Each row was made from one walk, in order. Every step used is in the known rows, and no mark comes twice. Write each row's walk.
Known rows:
D B: 0.60 0.43 1.49 -0.65 -1.61 1.91 2.11 -1.38 0.70 1.66 -0.43 -1.05 0.50
 1.52 -0.77 0.07 -0.82 0.23 -1.18 -2.69 -0.69 -1.90 1.96 -2.35 -0.69
 -0.65 0.28 -0.32 2.81
L G D M: 0.34 -0.21 -2.36 0.83 0.16 1.81 -0.93 -3.31 2.05 0.16 7.27 -1.95 -0.96
 -0.98 -4.89 1.41 -1.47 3.10 1.87 -2.89 -0.55 -1.65 2.97 0.23 -5.30 1.51
 0.59 2.79 0.06
J H S: 2.05 0.19 -0.94 -1.25 -0.98 -1.06 2.06 -1.85 1.76 -0.98 1.04 2.05 1.82
 -0.32 3.85 1.44 5.11 -1.45 -0.27 -1.09 1.42 3.44 -2.76 0.88 3.52 -3.31
 1.29 -0.52 -3.41
Z M D B J: -2.22 0.48 1.57 -0.83 -0.51 -0.99 5.69 -1.32 1.04 4.25 1.38 -1.62 1.08
 3.18 0.71 -0.19 -2.56 -1.67 0.73 -2.94 -0.03 -0.18 3.57 -1.69 -3.64
 -2.99 1.23 -1.16 2.72
M D: -2.15 -1.40 0.73 -0.49 -0.63 -0.45 -0.06 -2.10 3.03 1.65 3.54 1.46 0.73
 -0.36 0.08 -0.01 -0.93 3.74 -0.18 -1.59 0.66 0.92 0.06 1.37 -3.45 1.02
 1.55 0.20 0.54
G L: 0.00 -0.85 -2.35 2.04 0.22 -0.89 -1.36 0.30 -0.01 -0.26 2.30 1.78 1.02
 -1.14 -0.20 -3.16 1.37 0.04 0.33 -2.22 2.07 2.09 1.23 0.69 -3.61 -0.74
 -1.22 0.21 0.11
S H T: 0.20 2.84 0.57 -2.04 -2.01 0.28 2.88 -1.13 2.52 1.58 -1.28 0.04 0.52
 0.22 1.87 -0.31 4.65 1.04 0.06 0.43 -0.09 0.81 -4.24 0.20 3.43 -1.32
 -0.21 -0.95 -2.21
B D: -1.35 -0.73 -0.11 -1.75 3.40 0.09 0.69 -1.32 0.96 0.58 0.69 -0.98 0.34
 1.52 -0.28 2.54 -2.63 1.63 -0.63 -2.30 0.56 -2.99 0.08 0.99 0.65 0.57
 -3.12 1.61 0.45
Z M: -3.14 -1.28 1.57 0.15 -2.11 -1.83 3.78 3.30 1.04 -1.75 1.18 -1.17 2.28
 -1.97 2.09 -1.30 0.06 0.41 3.47 0.71 0.07 -1.33 1.29 -0.35 -1.28 -0.22
 0.05 -0.70 -1.56
T H J B D G: -0.63 2.30 -2.30 -0.70 3.17 -1.66 0.62 -4.18 1.67 -0.22 -0.26 -2.37 1.09
 3.24 -0.60 0.72 0.27 4.82 -0.34 -3.07 -1.01 -4.09 -0.17 1.04 -2.43 0.48
 -0.48 1.88 2.10
L G D B J H T: 1.40 0.88 0.73 -0.74 -1.21 -0.89 5.57 -2.22 1.94 0.10 1.87 2.06 -0.30
 1.23 3.44 1.36 2.88 -1.07 -1.62 -0.82 -0.87 2.99 -0.16 1.48 -0.76 -5.37
 0.93 0.92 -0.93
B D G: -0.89 0.82 -1.23 0.87 2.05 0.30 0.70 -3.79 0.91 -1.95 0.56 -3.12 1.08
 2.40 -2.47 1.65 -1.14 4.46 -0.40 -3.01 0.00 -4.66 0.79 -0.13 -2.88 1.73
 -2.74 2.55 2.07
T H S: 1.06 2.79 -0.60 -3.37 -0.38 1.42 1.46 -0.69 1.07 1.63 0.50 0.25 2.51
 -0.22 1.49 -0.28 5.44 0.30 0.50 -2.15 -0.07 1.90 -3.18 0.21 3.53 -1.75
 4.66 -0.13 -1.08
S H: -1.27 3.36 0.23 -1.67 -0.46 -0.41 -0.05 -0.88 2.34 2.10 -0.46 -0.21
 -0.52 -1.11 1.47 -0.66 2.71 -0.38 0.89 0.08 1.19 -1.83 -3.53 -1.49 3.45
 1.94 -1.93 -0.36 -1.61
H S: 1.45 0.69 -2.40 -1.80 -0.98 0.82 1.25 -1.38 1.02 0.53 0.05 -0.84 2.30
 0.28 1.29 0.36 3.76 -0.48 0.06 -2.23 1.00 2.59 -2.65 -0.11 2.24 -2.52
 1.53 -1.08 -2.28
L G D: -0.73 0.16 -3.36 -0.27 0.15 2.21 -0.74 -1.29 2.13 -0.99 5.74 -0.40 -1.36
 -2.44 -0.71 -0.05 -0.65 1.01 -1.12 -2.85 -0.74 -0.15 0.42 0.79 -5.44
 -0.57 -0.24 4.13 -0.23
N D B J: -1.30 0.76 -1.09 -0.88 -0.91 0.26 4.17 -1.12 -0.88 4.22 -0.36 -2.35 0.15
 3.42 -1.42 0.03 -1.83 -2.85 -0.69 -2.64 -0.03 -1.86 2.87 -2.57 -1.42
 -3.19 0.69 -0.04 2.96
L G: 0.27 0.53 -3.45 -0.34 1.18 -1.93 0.11 -0.52 0.08 -0.73 3.25 0.97 -0.81
 -2.95 3.00 0.45 0.66 0.94 -1.50 -0.63 -0.13 1.13 0.82 0.74 -4.16 0.30
 0.21 0.02 -0.69
N D: -2.55 -1.89 -3.67 -0.61 -2.90 0.82 -0.40 0.60 -0.20 0.37 0.87 -0.77 0.54
 -1.27 -2.82 -0.44 0.72 1.68 -0.57 -0.39 0.63 -3.44 -0.47 -0.63 0.16
 0.37 0.50 2.03 0.11
J B: -1.55 -0.35 -3.32 0.43 0.79 -3.88 -0.56 -0.51 0.44 1.46 -1.39 0.32 0.16
 2.34 2.62 -0.20 0.22 -0.44 -1.85 1.17 -1.03 -0.31 -1.33 2.53 -2.01
 -1.05 0.11 -1.71 -0.86
T H J B: 0.52 2.45 -2.89 -2.72 2.12 -4.07 -0.22 -0.99 1.46 3.27 -1.87 1.15 0.07
 2.02 3.66 -1.56 2.51 0.46 0.03 -0.14 -1.81 1.35 -1.83 2.35 0.40 -2.73
 3.65 -1.68 -0.29
B J H S D G: -0.81 2.89 -2.36 1.80 -2.16 1.03 2.72 -4.82 0.64 -1.27 1.22 -1.86 3.00
 1.67 -3.05 0.05 3.53 0.90 -0.92 -1.73 1.90 -2.16 -0.63 -0.20 -1.31
 -1.29 0.22 1.55 -1.05
Z M D B: -2.40 -1.18 2.73 -0.92 -3.09 0.65 3.89 -1.17 3.38 1.90 2.73 -0.59 2.15
 0.34 0.35 -0.59 -1.46 3.09 0.42 -3.44 -0.25 -1.98 2.65 -1.51 -3.76
 -0.05 1.39 -0.39 2.40
J B D: -2.44 -1.01 -2.47 -1.44 3.95 -2.54 0.30 -1.74 1.31 1.55 -0.30 -0.80 0.45
 3.16 1.56 2.39 -2.54 1.29 -1.97 -1.49 -0.18 -3.14 -0.78 2.70 -0.74
 -0.19 -3.04 0.42 -0.16
L G D M Z: -1.65 -1.68 -1.51 -1.21 0.35 -0.48 1.08 -3.53 0.68 1.48 6.91 -1.22 0.45
 -2.38 -2.20 3.36 1.33 5.09 2.16 -0.51 0.04 2.24 2.39 0.84 -4.53 0.75
 1.43 -1.86 -1.52
H T: 1.11 0.51 0.42 -0.96 -1.65 0.63 2.89 -0.44 0.93 0.11 -0.93 0.11 0.82
 0.98 0.79 0.17 2.73 1.21 -0.62 0.40 -0.87 2.13 -1.79 1.27 1.07 -2.73
 1.09 -0.71 -1.09

Write each row's walk:
-0.45 1.32 -3.15 0.04 2.87 -1.91 0.50 -4.56 1.61 -0.65 -0.45 -2.95 1.04
 3.47 -0.71 1.10 -0.51 4.47 -0.52 -3.15 -0.55 -3.75 0.09 0.92 -3.11 0.12
 -1.98 1.37 1.49
H J B D G
-0.63 -0.31 -3.15 2.68 1.62 -0.71 -0.96 -2.37 0.68 -1.65 2.72 -0.32 1.72
 0.50 -1.87 -2.06 0.53 3.15 0.08 -4.32 2.08 -1.16 1.79 0.67 -5.61 0.47
 -3.15 2.00 1.55
B D G L
-1.08 -0.63 -2.76 3.26 -0.35 -1.00 -1.27 -2.76 1.70 -1.09 4.08 0.81 1.89
 -0.40 -1.66 -3.34 1.42 4.21 0.27 -3.95 2.09 0.67 1.75 0.81 -7.58 0.73
 -0.88 1.33 1.61
M D G L
0.03 0.31 -4.69 1.87 2.26 -2.36 -1.08 -3.03 1.33 -0.55 1.82 -0.29 1.66
 1.34 -0.53 -2.53 1.16 3.18 0.20 -4.58 1.67 -0.24 1.33 1.25 -5.53 -0.95
 -2.47 1.08 1.13
H J B D G L
-2.96 -0.32 0.22 1.79 -1.85 -1.09 2.04 -2.68 2.88 -2.04 3.23 -1.96 2.43
 0.09 -1.15 -0.84 0.07 6.20 1.68 -2.05 0.06 -2.67 1.39 -0.02 -6.39 1.85
 0.58 1.25 1.42
Z M D G
0.42 0.13 1.88 0.72 1.23 -3.80 3.12 -1.09 0.12 -0.23 0.98 3.36 -1.02
 1.23 3.99 1.68 0.88 -4.13 -0.05 1.21 0.73 2.02 1.06 0.95 1.10 -3.25
 -0.19 0.24 -0.90
B J H
-1.62 0.66 -2.92 1.10 2.44 -1.61 0.42 -4.07 1.23 -1.25 -0.15 -2.99 1.12
 3.57 -1.22 1.53 -1.08 4.29 -1.29 -2.42 -0.51 -4.85 0.20 1.12 -3.85 1.17
 -2.69 1.76 1.66
J B D G
-0.01 0.30 0.82 -0.64 -2.10 4.41 1.49 -1.96 2.15 1.26 2.03 -1.82 -0.08
 1.29 -2.79 -0.21 -1.60 0.40 -1.24 -4.43 -1.14 -2.53 1.80 -2.11 -2.47
 -1.18 -0.05 2.60 3.00
G D B
-1.83 -0.66 -0.57 -1.23 -0.82 -1.45 3.67 -4.47 -0.12 2.84 5.04 -0.38
 2.56 -0.72 -1.99 3.75 3.82 2.37 2.09 0.80 2.18 2.89 1.39 0.99 -0.39
 -1.23 1.97 -3.76 -3.44
B J H S D M Z
-2.46 -1.05 -0.33 -0.85 -1.06 -0.27 1.81 -3.58 -0.40 2.39 4.69 -1.07
 2.16 -1.50 -3.86 3.03 2.36 4.34 2.02 1.22 1.57 1.16 1.72 0.75 -1.43
 1.05 1.48 -3.38 -2.43
S D M Z
-1.48 -0.62 -0.58 -3.63 2.95 -2.88 1.77 -3.89 0.73 3.78 3.86 -0.88 1.38
 0.10 -0.53 3.83 1.85 5.79 2.75 -0.40 -0.10 1.50 1.39 1.78 -0.92 0.23
 2.24 -3.54 -0.99
T H J B D M Z
1.60 -0.04 1.85 -0.33 -1.62 -1.33 3.65 -0.98 1.65 -1.44 -0.01 2.99 0.26
 0.37 3.37 1.24 4.11 0.27 -0.90 1.49 -0.43 2.96 -1.86 2.22 2.33 -3.51
 0.81 -0.13 -2.22
J H T
-0.57 1.28 -3.78 3.41 -1.14 -0.64 0.87 -3.20 0.42 -1.09 3.20 0.80 2.98
 0.34 -1.89 -2.97 3.88 0.17 -0.25 -3.32 3.40 0.83 0.97 0.63 -4.48 -2.03
 -1.12 1.28 -0.65
B J H S D G L
-2.48 -2.25 -1.10 -1.81 2.22 -2.90 1.59 -3.80 0.19 2.75 3.90 -1.44 1.37
 0.42 -1.09 4.50 0.49 5.30 1.73 0.15 0.39 0.80 1.78 1.80 -2.20 0.93 0.03
 -3.69 -1.48
J B D M Z
-1.15 0.98 1.06 -0.83 0.28 -0.41 4.39 -2.52 0.73 4.80 0.97 -1.17 0.27
 3.86 0.03 0.29 -2.65 -1.82 -0.43 -3.21 -0.09 0.20 3.14 -1.49 -3.20
 -2.94 1.19 -0.89 3.20
M D B J
-4.34 -2.26 1.81 -0.39 -2.10 -1.74 2.59 0.19 3.76 0.36 4.43 0.71 2.32
 -1.74 1.63 -0.88 -0.89 4.09 2.29 -1.03 0.66 -0.07 0.99 1.15 -4.33 0.88
 1.59 -0.20 -0.44
Z M D
-1.44 0.37 -0.56 1.73 -0.83 -0.14 0.16 -4.28 2.35 -1.14 2.53 -1.41 1.25
 1.04 -2.19 -0.21 0.08 6.01 0.00 -2.48 0.05 -2.00 0.79 0.15 -5.78 1.98
 0.54 1.64 2.18
M D G
-0.75 -0.03 -2.98 -2.87 4.47 -2.97 0.44 -2.40 1.91 2.39 -0.83 -0.74 0.32
 3.17 2.26 1.78 -1.73 1.55 -0.88 -2.43 -0.13 -1.58 -0.96 2.42 0.37 -1.65
 -2.07 0.01 -0.32
H J B D
-2.20 0.21 -0.30 -2.27 -1.08 0.29 2.31 -3.69 -0.05 3.11 4.89 -0.78 3.07
 -1.62 -3.28 2.86 4.44 4.54 2.19 0.51 1.39 1.72 0.53 0.88 -0.08 0.52
 3.59 -3.27 -2.63
T H S D M Z
1.59 0.75 2.24 -0.59 -1.40 -1.42 5.81 -1.66 1.22 0.47 -0.33 2.12 0.26
 2.37 3.33 1.34 3.05 -1.51 -1.02 0.25 -0.65 2.89 -0.38 1.13 1.57 -5.23
 1.09 -0.63 -0.79
D B J H T
-0.96 0.95 -2.14 -3.68 4.89 -2.69 0.50 -2.05 2.01 2.89 -0.57 -0.19 0.42
 2.93 2.35 1.51 -0.88 1.95 -0.63 -2.39 -0.69 -2.05 -1.19 2.63 0.95 -1.31
 -0.49 0.43 0.30
T H J B D
0.21 2.63 -4.00 -2.46 1.35 -4.69 -0.35 -1.96 2.51 3.55 -2.38 0.26 -0.34
 1.79 4.27 -1.41 2.62 -0.24 0.15 -0.19 -0.52 0.97 -3.22 1.36 1.30 -2.28
 0.57 -2.61 -1.91
S H J B
2.01 0.98 -0.56 -1.49 -0.70 -1.23 4.21 -2.55 1.38 0.95 0.57 1.10 1.81
 1.64 3.85 1.53 4.04 -3.23 -0.47 -2.30 1.33 3.40 -1.25 -0.19 2.82 -5.04
 1.50 -1.08 -1.95
D B J H S
-0.14 -0.85 -0.08 -0.22 2.39 0.39 0.12 -3.38 1.20 1.27 3.70 -2.43 0.28
 1.82 -4.55 3.26 -2.88 3.60 2.25 -2.54 0.33 -3.66 2.79 0.34 -1.04 2.30
 -1.42 0.99 0.50
B D M
0.05 0.60 -1.21 -1.80 3.53 -1.50 0.02 -3.73 1.95 3.03 2.90 -1.70 0.35
 2.75 -2.74 2.40 -1.50 3.89 2.32 -2.54 -0.67 -3.12 1.82 1.53 -0.63 1.09
 0.83 0.36 0.55
T H J B D M
-0.16 0.89 2.22 0.60 -0.46 -1.86 4.44 -2.18 0.44 0.91 1.15 2.78 -0.08
 1.79 2.28 1.45 0.88 -4.21 -1.07 0.05 1.16 0.34 1.76 0.02 1.05 -3.63
 -0.06 0.44 -0.20
S D B J H
-0.17 -0.26 1.40 0.20 -0.58 -2.59 4.14 -1.50 0.41 0.80 1.07 2.56 -0.59
 1.52 2.68 1.53 0.71 -3.48 -0.83 -0.23 0.61 -0.04 1.86 -0.45 0.81 -3.49
 0.13 0.81 0.51
N D B J H
0.84 1.02 -4.05 -1.63 1.61 -4.40 -0.39 -1.47 1.41 2.52 -2.15 0.34 -0.06
 2.34 3.52 -1.07 1.28 -0.07 -0.32 -0.16 -1.11 1.84 -1.51 2.16 -0.37
 -3.17 1.46 -2.45 -1.16
H J B
-1.32 -1.62 -1.41 -2.72 2.59 -3.15 1.71 -4.21 0.69 3.27 3.61 -1.40 1.26
 0.37 -0.70 4.18 1.02 5.50 2.55 -0.49 0.42 1.83 1.66 1.61 -1.50 -0.05
 0.65 -3.97 -1.63
H J B D M Z
-1.76 -0.47 -1.37 -3.37 2.41 -3.29 1.74 -4.50 1.53 3.99 3.44 -1.46 1.07
 -0.02 -0.12 3.92 1.93 5.32 2.77 -0.43 0.83 1.22 0.40 1.08 -0.28 0.59
 0.02 -4.11 -2.24
S H J B D M Z
-0.41 1.38 -4.62 1.24 2.14 -2.48 -1.03 -3.34 2.13 0.16 1.68 -0.31 1.50
 0.96 -0.05 -2.75 2.12 3.08 0.48 -4.60 2.10 -0.81 0.01 0.78 -4.31 -0.28
 -3.12 0.91 0.58
S H J B D G L
1.84 0.88 -1.09 -1.31 -0.14 -1.88 3.48 -2.16 1.08 0.43 0.74 1.46 1.58
 1.07 4.13 1.60 4.40 -3.33 0.01 -1.39 1.53 4.10 -1.89 0.61 3.05 -4.77
 1.39 -0.98 -2.92
B J H S
0.73 1.20 1.95 -0.44 -2.28 -0.43 6.04 -2.12 1.23 0.81 -0.05 2.10 1.04
 2.09 2.01 1.08 3.50 -1.68 -1.54 0.49 0.07 2.05 -0.69 1.36 1.86 -5.21
 1.12 -0.29 -1.48
S D B J H T
-1.17 1.11 -2.99 -3.46 4.35 -3.11 0.45 -2.67 2.74 3.11 -0.99 -0.82 0.12
 2.77 2.77 1.64 -0.86 1.42 -0.48 -2.45 0.20 -2.26 -2.13 1.93 1.54 -0.96
 -2.77 -0.16 -0.85
S H J B D
0.67 0.39 2.54 0.38 0.39 -2.89 4.19 -1.66 0.48 0.57 0.80 2.81 -0.78 1.95
 3.65 1.64 0.46 -4.00 -0.64 -0.09 0.41 1.14 2.03 -0.19 0.73 -3.58 -0.06
 0.13 0.48
D B J H
0.02 -0.10 2.80 0.24 0.21 -3.03 4.17 -2.49 1.53 1.17 2.04 3.32 -0.59
 1.79 3.66 1.72 0.07 -2.71 -0.66 -0.68 0.63 1.36 2.07 0.32 -0.41 -3.27
 0.46 0.22 0.68
M D B J H
